What can hang from each mark:
kito: pami sepotet
sapi: bukin fazifet ritubab
zuvuf: subug
zibut: bukin fazifet meba mipor pami ritubab
meba: bino
mipor: bino subug zibut
subug: meba mipor zuvuf
ritubab: zibut
bukin: sapi zibut
fazifet: zibut
sepotet: kito zibut
pami: kito

Known rows, with every way that one mark hangs from another:
subug[mipor]: [-11,-21,14,-17,18,-17,11,-1,7,-26,-15,-18,1,16,10,0,-1,-17,-13,-19,1,8,-13,2,-8,1,-6,17,-3,-4,4,-3,7,3]
sepotet[kito zibut]: [-7,-1,12,-26,-2,0,-15,-13,-37,14,4,-3,-21,16,-47,-4,23,15,6,-45,17,10,16,-30,-17,28,5,7,14,16,-26,-7,-10,36]
bukin[sapi]: [-13,-13,1,-1,7,5,15,-17,0,-35,-9,-19,-5,8,-15,3,-12,9,1,-17,-7,12,27,-13,-11,7,-4,-13,-18,8,0,-4,-13,4]
ritubab[zibut[bukin fazifet mipor[bino] pami[kito]]]: [-9,-46,-75,16,-49,-17,-8,-2,24,-11,-27,30,-8,73,0,-38,14,-15,15,-35,-29,11,0,25,-9,29,-7,8,4,38,-4,51,49,3]
kito[pami]: [-33,6,-15,-3,10,-13,-2,3,-9,-3,2,0,-16,19,9,-22,20,29,14,1,-27,10,-3,-4,-6,-14,15,-6,-6,5,-7,16,13,7]
subug[meba[bino] mipor[zibut[pami ritubab]] zuvuf]: [-21,-14,8,1,32,-71,6,23,17,-85,-81,-17,-19,50,32,-13,9,-41,-4,-1,-15,9,-19,12,-22,86,28,74,5,10,45,47,60,-5]
bukin[sapi zibut[fazifet pami[kito[sepotet]] ritubab]]: [-26,-20,-50,13,-5,-6,-10,-16,6,-64,-14,-16,16,58,-32,-35,-43,50,11,-42,-6,15,62,27,-12,23,-32,-4,15,39,11,45,22,7]
zibut[bukin fazifet ritubab]: [9,2,-23,45,-25,-1,15,-6,32,-5,7,17,-12,33,2,-20,-22,-11,1,-9,-19,0,10,7,10,30,22,49,18,27,-7,16,53,-22]
sapi[ritubab]: [10,-2,3,9,-2,-1,4,-18,1,4,-2,22,5,20,20,13,3,4,-2,-2,23,10,10,-12,9,11,11,-3,25,-17,0,10,2,-6]
pami[kito[sepotet[zibut[meba ritubab]]]]: [-28,1,-44,-20,14,-33,15,-23,19,-4,-10,-3,20,18,-23,-34,-23,13,11,-28,14,7,34,9,1,12,-14,34,11,28,2,13,45,18]
ritubab[zibut[fazifet meba pami]]: [14,-7,-45,7,-34,11,-17,-2,26,-7,-14,19,-18,37,4,2,-4,-3,2,-17,-13,-15,-6,24,-7,33,-23,28,-1,14,15,53,12,4]
sapi[bukin fazifet ritubab[zibut[meba mipor pami]]]: [10,-4,-34,18,-23,42,15,-52,35,-27,-5,27,7,65,29,-7,57,2,16,-23,7,-15,7,8,1,0,5,62,10,-18,31,35,6,-8]
ritubab[zibut[fazifet meba[bino] mipor pami[kito]]]: [-10,-25,-63,-1,-28,-14,2,6,34,-24,-35,16,2,48,-3,-33,4,-13,-19,-27,-20,-4,-2,33,-24,44,-5,38,7,26,9,67,21,1]
sepotet[kito[pami] zibut[bukin fazifet meba mipor]]: [-36,-15,-20,-36,5,-38,41,-19,-12,13,4,18,-40,61,-36,-25,29,12,12,-49,-38,24,12,-26,-38,55,21,64,6,23,-22,27,47,31]
fazifet[zibut[bukin ritubab]]: [-3,-2,-31,48,-14,-11,8,-28,13,-2,21,18,-28,31,-9,-2,-21,-14,-13,-26,-16,17,-5,-1,13,-1,29,31,21,28,-7,15,34,-14]
zibut[bukin fazifet meba[bino] mipor]: [-10,-13,-20,-1,-2,-38,59,9,34,-19,-31,32,-5,38,4,-22,6,-33,-28,8,-42,0,0,7,-29,62,34,78,5,8,1,36,54,-16]
sepotet[kito[pami] zibut[fazifet mipor[subug] ritubab]]: [-42,8,-10,-15,12,-34,-15,-21,-2,-18,7,7,-41,77,-26,-29,25,20,16,-75,-24,29,-10,-29,-13,40,16,31,25,21,-12,24,15,28]
fazifet[zibut[bukin meba mipor]]: [-13,-22,-33,6,4,-35,53,-32,20,1,14,25,-23,34,-9,11,-13,-31,-21,-25,-36,23,-16,-1,-13,12,18,52,3,9,9,26,36,-5]
mipor[bino subug[meba] zibut[bukin]]: [-13,-18,13,-1,-8,-77,-43,14,29,-33,-55,83,-49,90,33,4,43,-7,74,45,-54,19,-27,-16,21,64,-2,-28,-8,7,32,9,57,8]
fazifet[zibut[ritubab]]: [1,13,-20,33,-4,-6,-6,-27,16,-12,18,7,-23,22,-10,8,-23,-4,-20,-34,-2,20,-13,1,9,-3,14,26,25,14,5,18,8,-13]
kito[pami sepotet[zibut[bukin fazifet]]]: [-49,19,-28,-4,17,-40,1,-22,-13,4,-4,19,-12,51,4,-37,19,41,26,-27,-20,9,21,-3,-4,9,14,25,-2,27,1,13,61,25]
zibut[meba[bino] ritubab]: [-7,15,-20,8,-1,-13,11,12,33,-44,-37,8,-10,-2,-5,-9,-11,-14,-24,14,-8,-10,-2,-2,0,32,27,48,16,4,-8,34,14,-19]
sepotet[zibut[fazifet meba mipor[bino] ritubab]]: [-6,12,-19,-6,14,-25,18,-31,35,-35,-33,27,-25,36,-15,16,-13,-11,-7,-45,-16,19,-9,-22,-16,52,8,73,17,0,6,37,25,6]
bukin[sapi[fazifet]]: [-8,-4,7,8,4,26,16,-34,16,-52,-17,-20,2,25,-14,-3,7,9,-4,-20,-9,11,22,-6,-18,3,-2,26,-12,16,10,-15,-16,1]
fazifet[zibut[meba ritubab]]: [2,13,-27,17,1,-14,16,-28,31,-14,12,14,-28,20,-12,18,-31,-11,-22,-24,-10,16,-13,1,2,13,8,52,20,7,10,30,16,-13]
sapi[fazifet]: [6,13,9,10,-6,26,2,-22,19,-20,-10,-2,7,21,3,-7,24,0,-7,-5,-2,-1,-6,8,-11,-5,3,50,9,11,14,-14,-4,-1]
ritubab[zibut[fazifet meba mipor[subug]]]: [-12,-1,-20,-17,-13,-25,-1,-15,47,-14,-1,29,-18,47,8,3,0,-21,10,-34,-22,-10,-35,13,9,34,-27,19,-4,2,32,35,10,7]
fazifet[zibut[bukin meba pami]]: [5,-26,-50,32,-14,-12,16,-19,7,4,0,30,-29,48,-5,9,-10,-15,-18,-5,-37,19,1,5,-18,16,16,47,3,19,-1,39,37,0]
subug[meba[bino] zuvuf]: [-10,21,20,-10,28,-57,27,21,0,-34,-53,-20,-6,0,7,-7,14,-30,-9,16,-2,-14,5,8,-21,72,34,62,-10,-3,32,28,51,2]
pami[kito[sepotet]]: [-24,-6,-34,-24,4,-32,12,-3,11,6,-1,-9,34,20,-10,-43,-9,16,14,-11,14,6,33,27,1,0,-23,2,6,21,7,1,41,9]
sapi[fazifet[zibut[mipor]]]: [-2,9,-3,17,3,9,17,-46,24,-24,5,3,-3,42,-2,2,18,-13,-27,-39,-13,20,-24,11,-19,-8,13,67,19,13,26,-3,-3,-4]
subug[meba[bino] mipor[zibut] zuvuf]: [-27,-6,40,-24,43,-81,20,23,9,-63,-73,-10,-14,35,27,-8,20,-38,3,9,-8,5,-21,8,-22,88,22,63,-5,0,49,24,58,2]
zibut[pami]: [7,-22,-33,21,-11,13,-19,8,-8,-12,-16,-2,-2,24,8,-3,4,0,-7,-1,-12,6,6,8,-15,0,2,2,-2,7,-3,26,-2,2]
zuvuf[subug[meba[bino] mipor]]: [-27,15,27,4,33,-50,-17,27,-15,-42,-42,-11,-21,29,-2,-17,15,-29,-35,-2,-12,-2,2,-13,-23,29,29,23,-8,9,38,6,24,28]
fazifet[zibut[bukin mipor[bino] pami ritubab]]: [-8,-34,-67,47,-20,-25,3,-24,18,-37,-14,27,-33,68,0,-3,-3,-27,-16,-41,-38,38,-17,1,-9,8,29,34,21,24,-5,47,39,-17]
kito[pami sepotet[zibut[meba]]]: [-54,22,-29,-33,33,-42,6,-25,-8,-11,-13,10,-12,28,0,-19,16,40,21,-23,-14,6,11,-8,-5,1,0,23,-8,8,8,21,38,30]
sapi[bukin[zibut] fazifet ritubab]: [6,19,18,18,-6,40,-2,-44,0,-18,8,29,22,49,12,-12,51,46,27,2,26,-17,32,2,11,-9,5,27,28,-20,23,4,5,-2]

Rows:
[0,-20,-56,-10,-32,-13,-6,-4,36,-32,-33,29,-23,55,8,4,11,-15,4,-33,-26,1,-23,19,-16,41,-23,28,-1,4,19,64,18,0] -> ritubab[zibut[fazifet meba mipor[bino] pami]]
[-22,18,-15,-30,24,-29,8,-27,1,-8,-14,8,4,10,-9,3,-4,11,7,-25,13,-5,13,-4,-1,14,-13,31,-2,4,14,5,25,23] -> kito[sepotet[zibut[meba]]]
[3,-15,-27,3,-25,-15,28,-31,30,3,0,42,-8,45,21,7,-1,-19,2,-26,1,-1,-3,1,12,37,5,28,21,-2,11,38,32,-8] -> sapi[ritubab[zibut[bukin fazifet meba mipor]]]
[-7,-32,-64,53,-14,-13,13,-29,14,-24,9,11,-24,54,-1,-4,-20,-31,-27,-48,-36,31,-15,5,-7,-4,32,42,21,30,-2,42,31,-16] -> fazifet[zibut[bukin mipor pami ritubab]]
[-57,28,-34,-8,26,-33,-12,-26,-9,-23,-6,0,-12,29,1,-30,7,39,20,-41,-5,7,9,-8,9,-12,12,15,6,21,1,17,34,20] -> kito[pami sepotet[zibut[ritubab]]]
[-21,-15,-36,33,-6,-49,-4,-29,33,-30,-5,43,-37,74,3,-1,1,-30,0,-37,-39,36,-35,-13,16,11,22,16,19,17,3,22,39,-10] -> fazifet[zibut[bukin mipor[bino subug] ritubab]]
[-15,-31,-24,-12,5,-27,84,-23,40,-28,-6,9,-10,44,-8,-1,-21,-26,-7,-21,-50,17,19,-2,-29,52,4,66,-19,10,11,25,46,-10] -> zibut[bukin[sapi] fazifet meba mipor]
[-46,-7,-32,-30,28,-71,-1,-17,12,-13,-34,9,20,56,-10,-38,11,1,29,-37,5,24,13,1,2,29,-20,14,3,20,14,11,56,32] -> pami[kito[sepotet[zibut[mipor[bino subug[zuvuf]]]]]]
[-13,-16,-46,33,11,-15,-25,-28,26,-26,-21,15,-6,72,-7,-21,-16,-6,-8,-58,-23,29,2,-8,-13,31,8,43,22,29,3,40,19,20] -> sepotet[zibut[fazifet mipor[subug] pami[kito] ritubab]]
[6,-11,-30,26,1,7,-24,-17,-6,9,-20,12,1,44,-17,-15,-6,17,-7,-29,-4,19,30,-2,-29,32,4,37,13,28,-9,28,17,28] -> sepotet[zibut[fazifet pami[kito]]]
[-34,-13,5,-15,16,-3,35,-43,11,-88,-45,13,13,47,-16,-2,9,19,-21,-25,-5,10,28,-7,-25,31,7,28,22,0,18,32,-14,3] -> bukin[sapi[fazifet ritubab] zibut[meba[bino] mipor]]
[-4,-5,-24,15,10,0,-20,-6,-12,-22,-53,20,-15,18,-15,4,12,1,-26,-3,-10,2,12,-20,-29,34,29,39,4,14,-16,39,-2,25] -> sepotet[zibut[meba[bino] pami]]
[-20,-13,32,-40,36,-90,20,12,18,-60,-71,1,-28,52,29,12,21,-33,36,0,-14,20,-27,2,-15,86,-9,53,-10,-12,56,23,72,7] -> subug[meba mipor[bino zibut] zuvuf]
[-33,-13,-5,-18,23,-63,-2,1,22,-38,-39,19,-11,56,18,-1,29,-30,21,-19,-24,24,-38,-14,5,33,-7,2,-5,-15,23,16,28,10] -> zibut[mipor[bino subug[zuvuf]]]
[-18,-3,4,-15,7,-16,7,-7,-5,-18,7,11,9,24,-13,-7,-14,21,-1,-28,-8,1,1,18,-10,15,-19,1,18,1,21,26,5,5] -> bukin[zibut[fazifet mipor]]
[-36,-8,-12,-7,5,-37,-31,-7,13,-58,-21,27,-9,44,-6,-6,-2,11,20,-28,-19,9,-23,-1,20,5,-15,-32,21,0,12,30,5,5] -> bukin[zibut[mipor[bino subug] ritubab]]
[-18,9,-41,9,10,-12,-23,-24,-4,-29,-18,-1,3,25,-3,-9,-9,12,3,-43,13,2,16,1,3,2,-2,21,11,19,6,19,19,14] -> kito[sepotet[zibut[pami ritubab]]]
[-11,-26,-14,16,-13,-42,-88,20,17,-41,-62,79,-37,104,38,1,49,13,59,28,-41,33,-34,-14,17,41,-21,-54,7,6,19,24,10,12] -> mipor[bino subug zibut[pami]]
[-41,-28,-3,-21,18,-10,19,-26,-16,-57,-5,-15,7,16,-31,-2,-21,23,3,-41,-13,12,22,-4,-13,-2,-19,-34,-6,8,11,14,-20,13] -> bukin[sapi zibut[mipor]]
[-23,-26,-49,1,-17,-20,-29,5,25,-43,-41,27,-17,48,12,-11,22,-26,-10,-20,-30,-10,-33,9,-1,23,-1,-1,-5,12,12,55,-5,10] -> ritubab[zibut[meba[bino] mipor[subug] pami]]
[-11,-40,0,-2,9,-16,-19,7,4,-36,-30,7,-10,51,26,-2,10,-7,5,-7,-13,21,-20,5,-10,17,-12,3,4,8,14,13,6,4] -> subug[mipor[zibut[pami]]]
[-15,-6,28,-35,47,-66,51,3,12,-43,-37,-46,-6,15,16,10,-7,-47,-1,-20,-2,1,-13,12,-22,59,2,78,-21,-14,48,16,62,9] -> subug[meba mipor zuvuf]
[-29,4,9,4,19,-37,-34,17,-15,-28,-32,7,-25,46,-3,-12,22,-14,-12,-16,-6,19,-7,-24,-6,5,-1,-8,-2,6,19,-3,15,31] -> zuvuf[subug[mipor[bino]]]
[-9,-17,-38,-7,-27,-17,33,-17,36,1,3,26,-15,31,0,-8,-4,-27,5,-30,-26,-12,-18,16,2,32,-6,39,-5,18,13,34,37,-3] -> ritubab[zibut[bukin fazifet meba mipor]]
[-25,-15,12,-27,29,-57,15,10,6,-42,-57,-16,-7,37,15,0,21,-31,8,-19,5,20,-21,-6,-11,44,-8,40,-5,-12,13,12,50,9] -> subug[mipor[bino] zuvuf]
[-29,-8,-15,-4,6,-13,2,-13,0,-40,5,-3,5,5,-17,-9,-25,10,-1,-38,-4,-1,-8,10,9,-10,-8,-9,24,7,9,29,-1,-3] -> bukin[zibut[mipor ritubab]]
[-12,9,-7,25,4,12,19,-39,33,-71,-27,-7,-14,38,-22,-2,1,2,-31,-25,-16,17,16,-8,-21,20,20,60,7,25,10,9,-6,-9] -> bukin[sapi[fazifet[zibut[meba[bino] ritubab]]]]
[-11,-29,-59,-10,-22,-1,3,-11,20,-24,-14,6,-12,24,3,3,-1,-22,-4,-36,-20,-8,-24,16,-7,8,-16,14,-9,8,14,52,-3,5] -> ritubab[zibut[meba mipor pami]]
[-35,-13,-35,-12,14,-52,8,-22,17,7,-6,17,23,58,-10,-47,-4,4,19,-35,-6,17,26,10,0,22,-11,20,7,33,9,3,59,26] -> pami[kito[sepotet[zibut[bukin fazifet mipor[subug]]]]]
[-5,-11,-40,18,-14,-15,40,-8,36,-14,-4,15,-18,9,-4,-5,-26,-26,3,7,-27,-5,3,-5,13,19,18,54,3,18,-11,23,50,-18] -> zibut[bukin meba ritubab]
[-4,-23,-40,23,1,-11,3,-24,0,-16,7,5,-15,45,0,9,-6,-16,-32,-43,-23,33,-18,9,-23,-4,9,24,12,7,13,35,0,-3] -> fazifet[zibut[mipor pami]]
